What can hang from each mark:
W: T
C: J R
J: C T Y
Z: R T
P: A R
B: T
T: B J Q W
A: P
R: N P Y Z
Q: T
N: R
Y: J R

Known rows, with every way that one mark hangs from another:
T(J(C Y) Q W): [ 30   2   6 -15  11 -36  45  -6 -23  -4  17  -1  20   5  -1 -25 -26 -17
   9 -30 -21 -19 -13  -8 -27   7   4   5  22 -28   6  14  -2  18  -6   2
 -10]
A(P(R(N))): [  6   3  19 -10 -12   9  -5  16 -18  -2   6  10  -7  12  -9  10  -9   8
   0   0  32  -3  -1   5 -12 -12 -15  15   8  -8  17  -3  -3  -3   7  17
  19]
W(T(J(C(R(P))) Q)): [ -5  -9  -6   0  23  -1   8  17   3   3  13  -9  -7  15   3  -6  -3  -7
   9 -20  -3   1  -2  -3  -6   2 -19  -9  14  -9 -11   8  -8  -7 -22  -4
  10]
Y(J(C T(B))): [-17  -5  -6   0 -13  27  17   1  23  -9  12   6   0   3   1  -3 -25   9
  24  -3   4   5   8 -24   1  11  -8   7 -13  13   1   5  25  11   8 -21
  -8]
Z(R T(J(Y))): [-13   5   5   0   0  -2   8  17 -20 -16 -30 -25 -18   3  17  20  -4  -6
 -13   3   8  12   0  13   3  14   1  11  10 -21   0   5 -14  -3 -19  19
  -8]
P(R(Z(T(J W)))): [ -5   7   7  -8  -7  -3   3   4 -20   2 -18  -5  -3   9  -7   7  17  12
  -1  11   4  -7  -3  11   0 -16  10   1  -4   6  -9 -19 -14  -2   3  12
 -18]
P(A R(Y Z)): [-15   8  10  -9  -9   3 -17 -16  -8   0 -15  -5  10  -9   0   0  24  18
   4  11  -6 -11 -10  11  16 -33  10 -15 -12  -7 -23 -22   4   0   5   7
  -6]
N(R(Y(J) Z(T))): [-21  -5 -16  16   4  12 -29   2  25  20 -17  -9 -17 -18   9   0  23  15
  -3  19   8  12  13   1  22  15  -3   2  -8  12 -11  14   0  -1  -2 -21
   1]
N(R(P Z(T(Q)))): [-17  -9  -1  17  14  -5 -31   7  18  17  -7 -18 -16 -12   0   1  27   4
 -12   8   9   7  17  -4  23   5 -13   1   6  17 -20   4 -10 -15 -10 -20
  17]
P(R(N Y)): [ -1   3  10  -9 -15   0   3 -10   0   6   0   4  -2  13  -4  11   6   8
  -7  32  19   7 -12  11  -2  -6  -3 -19  -3  -1   6   4   4  -3  16  12
 -12]
T(Q): [ 10  11  11  -5  26   2  12   8  -1  -2  13  -7  -3   3 -11   9   0   4
  -1  -8  -5   8   2  -8  -3   0 -13   6  23 -18 -17  -2  -3  -3   1   6
  18]
T(J W): [ 27  19  -2 -11   0 -25  23  14 -17  -4  10   9   5   0   0 -13  -7 -16
   7 -12 -17 -16 -17   8 -26   6   9   9  17  -8  14 -13   2   9  -3  13
  -5]
Z(R(Y(J)) T(Q)): [-29   3  -2   7   0  16   3   6   0   4 -36 -18 -10   4  13  14   3  17
 -23   7   1  31   7   2  14  -2  -5  -3  12 -24  -9   9 -17  -7 -11  -3
   9]
Q(T(W)): [  5  12   1  -5 -11  23  11   7  12   4  14   7   1  19 -14   1   5   1
   4 -10   2 -12   1   3  -1   9   2   5  -2   2  -6 -32  -2   4   3   2
   9]
N(R(Y(J(T)) Z)): [-15  -5 -13  13   3  12 -26  -1  33  19  -9  -3 -12 -21   4  -6  21  10
  -1  20  12  12  11   1  18  14  -4   0 -12  16 -10  15   6   4   7 -21
  -1]
Z(T(W)): [  4  10 -12   7   2   1  12  12  -2  -3 -14  -5  -9   8   0   9   9  -3
 -12  -2 -17  -2   1 -14   2  -4   8   6   6 -11   8 -23 -18  -6   5  12
   9]
Q(T(B J(C) W)): [  1  -4   2  -4 -16   9  28  14  -3  11  24   6  16  28  -9  -8 -18  -3
  15 -28  -6 -23  -6   2 -14  24   9   3  -6  -2  -6 -25  10   6 -24 -10
   1]
Q(T(J(C))): [ -4   8   6   1  -7  20   9   7  -3  -2  17  -3  -5  23  -3   2 -10  15
  16 -12   8 -10   3   5  -2  31  -2   4   1   7 -16 -16   8   6 -18  -5
  -1]
Y(J(C) R): [-32   3  12 -21 -16  15  -2  -9  10  -9  21   8   2   7   6   3 -21  10
  30  15  18  16  -8   3   3  13 -18  12  -6  11  -3   9  25  25  10  -6
 -17]
P(A R(N Y)): [-12  10  14  -4 -20   1  -7 -15   0  -3  -3   0  10   2 -11  12  11   6
  -2  27   1  -9 -21   8   4 -24   4 -25  -5 -16  -7 -11  11  -2   7  11
   2]
Z(R(Y)): [ -8   2   7 -17  -5  10   0   1   2  -3  -7  -9 -10  -6  23  11   0   6
 -16   6  15  28   1  21   6  -2  -9   3   3 -14  -2   3   0   0  11  15
   0]
Q(T(B J(C Y) W)): [  7  -9   2  -7 -15   4  30   7  -4   5  22   3  18  24  -6 -14 -21 -12
  18 -30  -4 -28  -6   0 -14  29  10   5 -10  -7  -1 -13  12   8 -24  -8
 -10]
B(T(J)): [ 12  11  -6   4  27  -2  -7  17 -11 -19  10  15  -5   1  -5  21  -9  -2
  14 -16 -13  -7  -1   9  -8   9  -3  15  14   5  -1   2  -4  -2 -24  11
  -2]
N(R): [ -5   8   1  -6   1   4 -12  16  26   6  16  -9 -17  -9   1  18   8  -9
  -1  12  18   6   2   2   5  19 -17  18   1   0 -12   0   6   1   2   0
  11]
N(R(P Y Z)): [-10 -15  -5  11   7  -9 -38  -8  23  24  -3  -8 -12 -21  17 -14  26   6
  -9  11  12  11  12   5  24   8 -10  -7  -3  20 -10  12   3 -12   2 -22
   7]
N(R(Z)): [ -7   0   0   2  12   6 -22  11  22   9   7 -11 -17 -16  -3  10  20   4
   0  13  15   6  12   7  11  11  -9  14  -3  13 -18   2  -1   0   4  -3
   7]
R(N P(A) Y Z): [ -5 -23   0  37  14 -15 -41 -31   7  10 -12   0   2 -21   2 -29  29  21
 -10  24  -9   3   7   3  23 -22   4 -48   5  23   6  17  10 -20   5 -15
  15]
C(R(P)): [  4   9   0  -6 -11   9 -17   1   5   7   9  -3 -15  -6   7   6  12  -9
 -22   9   5  14   0  -1   1  -1 -15   7  -4  25  -8  -2   2 -16  -6  -7
  12]
C(J R(N P Y Z)): [  5  -7 -17  24   0  -8 -56 -15   0  25 -18   6  -8 -23  10 -12  15   3
 -23  20   0  24  22  16   5  -9   6 -16  -4  44  12  25 -11 -22   4 -24
   6]
P(A R(N Y(J(T)))): [-21  12   8   2 -27   9  -6 -16  10  -4  -9   5  10   0 -15   6   8   8
   5  33   4  -8 -18   1   7 -22   4 -27  -9  -8  -4  -6  17   2   7   1
  -3]
A(P(R(Z))): [  5   2  16 -13  -5  11 -13  14 -25  -1  -4   6  -8   4  -1   1   0  16
   5 -11  27  -4   7   7  -4 -17 -10  22   4  -1   7 -11  -8  -2   6  13
  13]
B(T(J W)): [ 19  13 -10   0  18 -12   5  15  -9 -14  11  25   5   1  -9  10  -9 -12
   9 -22 -22 -14  -7  10 -17  -2   5  15  13   2  10  -6 -10   4 -16  13
  -3]
B(T): [  7   8  -6   0  25  11 -10  12   4 -18  14  15  -7   1  -6  28  -4   1
   8 -13  -8   1   6   3   3  -2  -7  15   7   6  -2  -3  -6  -4  -7  13
   4]
Z(R(Y(J(C))) T(W)): [-25  -2 -12  -3 -23  11  14   0   4   2 -30  -8  -6   3  24   4  -4  10
 -23   4  -3  20   4   3   8 -10   5   0  -2 -15  11  -2 -16   4   5   0
  -2]
A(P(R(N Y))): [  8  -1  13  -6 -12   7  -9   8 -19   5  -2  12  -4  10   0   2  -7  11
  -5   2  29   0  -2   6  -9 -11 -11   7   5 -11  22   3  -3  -4   8  12
  16]
J(Y): [ 21  -1   5 -14  14  -1   6  -5   0 -21  11  -9  -9  -7  10  -2  -6 -18
  14  -3   8  -3   0  -5   0  16  -8  15   3 -12   9  15  12   2  11  17
 -16]

Rows:
[ -1 -16  14 -25   0  -8  13 -26  -3 -20  24  -7   4   6  19  -1 -24  -9
  17  -2  16   4  -4  -6   3  18 -11  10 -13 -10   5  19  14  23  20  13
 -27] => J(C Y(R))
[ 17   3   2 -13  -1 -11  15  -4 -18 -12  15 -10  -6  -1  17  -5 -22  -9
  10  -6   0  -6  -7   0 -16  27  -2  13  -1  -1   1  21  13  12 -13   3
 -22] => T(J(C(R) Y))
[ 12   2  -7  -1  17  -2  -1   1 -11 -20  14  11  -2   1   3  17 -20  -6
  11 -18 -11  -7   0   4  -9  13  -2  17   0   7   1  17  -2   5 -24   6
 -15] => B(T(J(C(R) Y)))
[  7 -18  -2  21   4 -16 -20 -21  12  12   2   5  -5  -2  12 -20   8   4
 -14  25   7  15   1  -2  10   1 -10 -38  13  14  23  24  13 -21  10 -11
  11] => R(N P Y)
[-16  15  18 -13  -9   7 -12  -5 -10 -11  -5  -8   6  -7 -12  11  21  13
  10   8  -2 -16  -8  10  11 -34   5  -3  -8  -4 -29 -30   4   1   4  13
  -3] => P(A R(Z))
[ 11  10 -21   4 -14   1 -12  13   7  12  -9  10   5 -10  -7   8  -4 -28
 -18  -7 -10   7  10  -1 -14  -5  16  13 -19  17   9 -12 -15  -6   7  -9
  10] => C(J(T(B W)) R)
[  6 -19  -1   6  -3   1  20 -31  12  -5   1  -9   5   0   2 -11 -13 -14
 -17  -7   5   5   7 -36   6   5  -4  -8 -18   3  -3  23  -4   6  11 -16
  -5] => J(C(R(P)) T(Q) Y)
[  2  -1   1  -4 -13  22  19  15  11  11  21   7  12  23 -16   1  -2  -6
   7 -21  -2 -16  -2   0  -4  13   5   6  -9  -2  -6 -32   6  -2 -10  -4
  10] => Q(T(B W))
[  0  -4  11  -1 -11  14 -17   4 -17   6  -9  13  -4   3  -4  -7  -1  22
   3   5  28   0   6   8  -4 -15  -8   6   3   3  19   9  -1  -2   8   3
   9] => A(P(R(N Y(J) Z)))
[-21   2   7  14 -10   2 -17 -17  -6   1 -26  -7   7  -3 -14  10  28  22
  -9  31  -6 -10  -9   7  16 -32  16 -32 -10  -6 -12 -12  -4  -7   2   7
   1] => P(A R(N Y Z(T)))
[ -2  13  -7   3  -4  18  15   5  21  -6   1  12   2  -3 -16 -10  -6  -1
  13   2  -3   3   1 -18  -4   0  -4   6   6   3   3   0   8   9  13 -12
   1] => Y(J(T(Q W)))
[  5   2  -9  17  20  -5  -3   8 -17   0 -21  -8  -9  -6  -3  -5  21  15
  -1  -2 -18  -5   9   2   3  -5  18   2   6  11  -2 -12 -18  -4  -3   7
  -2] => R(Z(T(J W)))
[ 18 -16  -3  -2   3  -9  45 -27  11 -14   6  -1  16   4  -4 -18 -21 -17
  -2 -19  -6 -10   4 -36  -4  -1   7  -5 -10 -19  11   9  -8  21  30  -1
 -11] => J(C T(Q W) Y)
[ 25 -17  -4   5  12 -12  37  -3  10  -6  -1   1  24   2 -20 -13  -7 -38
  -3 -21 -11 -14  -5 -28  -8   3  13  -3  -8 -26  13   3  -2   3  11   4
  -3] => J(T(B Q W) Y)
[ 25 -16  -1 -20  -7 -33  46   6 -18  -1  27   3  27   8  11 -23 -37 -32
  19 -36 -20 -28 -17  -5 -29  18  13  10  -4 -20  21   5  18  13 -16   1
 -21] => T(B J(C Y) W)
[ 21   1  -4  -3  26 -19  20  -1 -14 -14  17  17  16   5 -10   1 -23 -12
   9 -35 -25 -17  -4  -2 -17  -1   2  10  15 -13   5  13 -13  11 -19   5
  -6] => B(T(J(C Y) Q W))
[ -9   7  11  -5   3  -1   1   3 -22   3 -19 -11  -6   9  -9  11  18  17
   0  11   5  -2  -1  10   4 -12   6   0   2   3 -18 -13 -15  -4  -4   8
 -13] => P(R(Z(T(J Q))))
[ -5   5   0  13   9 -17  -7   5 -20 -14 -21 -17  -7   4   9   4   5 -10
   3   3  -9  -8  -8  -5   7  15   5   0  10 -12   0  -4  -2  -7 -23   8
  -2] => Z(T(J(Y(R(P(A))))))
[-12   4   5 -25 -23  12   5 -12  -1   5   0   4   0  10  13   0  -6  15
  10  14  16   7  -8   5   4  -5  -7  -2  -9   2  -3   2  13   6  13  -3
 -23] => P(R(Y(J(C))))
[-19  -7   0  -5 -17  -9  32  23 -18   0 -16 -15   2  14  14  13 -18  -7
 -18 -16 -10   3  -4   6 -10   1  10   7   0 -21   4 -13 -14   1 -23   8
   1] => Z(R T(B J(C) W))
[-16  10  20   0  -9   4 -12  -8  -4 -10  -1  -4   5  -4 -25  15  20  15
   6  27   3 -15  -9  11   6 -34   5 -18  -6   1 -18 -17   4  -2   5  15
   0] => P(A R(N Z))
[ -5 -16  -3  18  15 -11 -42 -27  -2   8 -17  -5   3 -26  22 -36  30  20
  -2  -3 -16   2   9   0  31 -23   4 -28   2  17 -10   0   8 -17   2 -18
   9] => R(P(A) Y Z)
[ 12  -5 -10   6  -3   0  26  11  16  -1   1  10  13   5 -16  -2  -1 -21
  -6  -9 -11  -7  -5 -19  -8  -4  13  -2 -12  -5  12 -25  -1   1  15   5
  10] => J(T(B W))
[ 11 -15   3 -12  -3 -15  26   8 -18  -1  23  -8  11   6  13  -5 -33 -20
  14 -22  -7 -12 -12  -4 -21  32   3  13 -12  -7   2  19  24   3 -33  -5
 -18] => T(B J(C(R) Y))
[ 14   4 -12   6  12 -14   0  14   2   3  -5   8  12  -4  -9  -4 -13 -21
   5 -22 -14  -1  14  -8 -10  -5  13   7   6  -6   9 -13 -13  -4  14  -6
  13] => C(J(T(B Q W)))
[  2  -3 -16   6  -1  10   8  -6  16  12  -7  12   9  -3   5 -19  -3   3
   3   0 -10   9  -2 -13   2   5   4 -10  -2  -6   9   8  13   3   9 -16
  -1] => R(Y(J(T(B Q W))))
[  5   3 -12   4   1  18 -19  -9   2  18  -9  -2 -11 -16   7   4  25  14
 -25  16  -5  20   4   6   4  -3   5  -2 -16  22 -10   6  -5  -7   2  -4
   2] => C(R(Y Z))
[ 14  10  -7  -1  17 -11  17   6 -11  -4  17  21  13   6 -15  11 -16  -5
  -2 -29 -28  -9  -5   1 -20  -7   3  10  13  -2  -3   2 -18   7 -24  -1
   7] => B(T(J(C(R)) Q W))
[  7   6 -18   2  -9  -7 -46  -7  -2  20 -12   5  -7 -17  27 -10   3 -11
 -18   0  -3  21  14  10   4  -2  -1   2  -3  27   7  11  -6 -19   0 -22
   7] => C(J R(P Y))
[-18  -1  22  -3 -11   0 -11   0   8 -14   5 -11  -9  -7   3  13   0  -3
 -15  16  18  15   0  17   7 -16 -18 -10  13  -2   0   3   5 -11   1  11
  18] => Z(R(N P(A)))
[-27  -1  12   5   0  14 -22  -7  10  -4   6  11  -2  -4 -19   3   5  15
  22  41  20  17  -3  16   3   7  -8  -4   0  25   4  19  18  13  10  -1
 -14] => Y(J R(N Z))
[  6  -5  -2  37  26 -11   2   3 -10   6 -16  -6  -4  -1 -29   0  20  18
 -13  21 -14  -1   7   0  -7  -7  15 -21  17   8   7   9 -21  -7  -4   4
  10] => R(N Z(T(J Q W)))
[ -8  -6  -4   1  -3 -10 -28  -2  26  20   6  -6 -11 -12  20  -7  13  -8
 -10  11  15  12   3   1  17  16 -17  -3   0   8  -4  10   9 -10  -1 -18
  12] => N(R(P Y))
[ 18 -17  -8  -5  -7  -5  37 -26  14 -19   6   1  10   1   6 -17 -20 -19
   2 -13   0 -10   4 -32  -3   2   9  -2 -21  -8  21   5  -2  23  37   5
 -20] => J(C T(W) Y)
[ 16  13 -11   6  13 -12  -5   8   2  -4  -9   9   5  -8  -8  -4  -7 -16
   3 -15 -10   3  15  -7  -7  -9  10   7  11  -2   9 -11 -18   1  24  -1
  11] => C(J(T(Q W)))
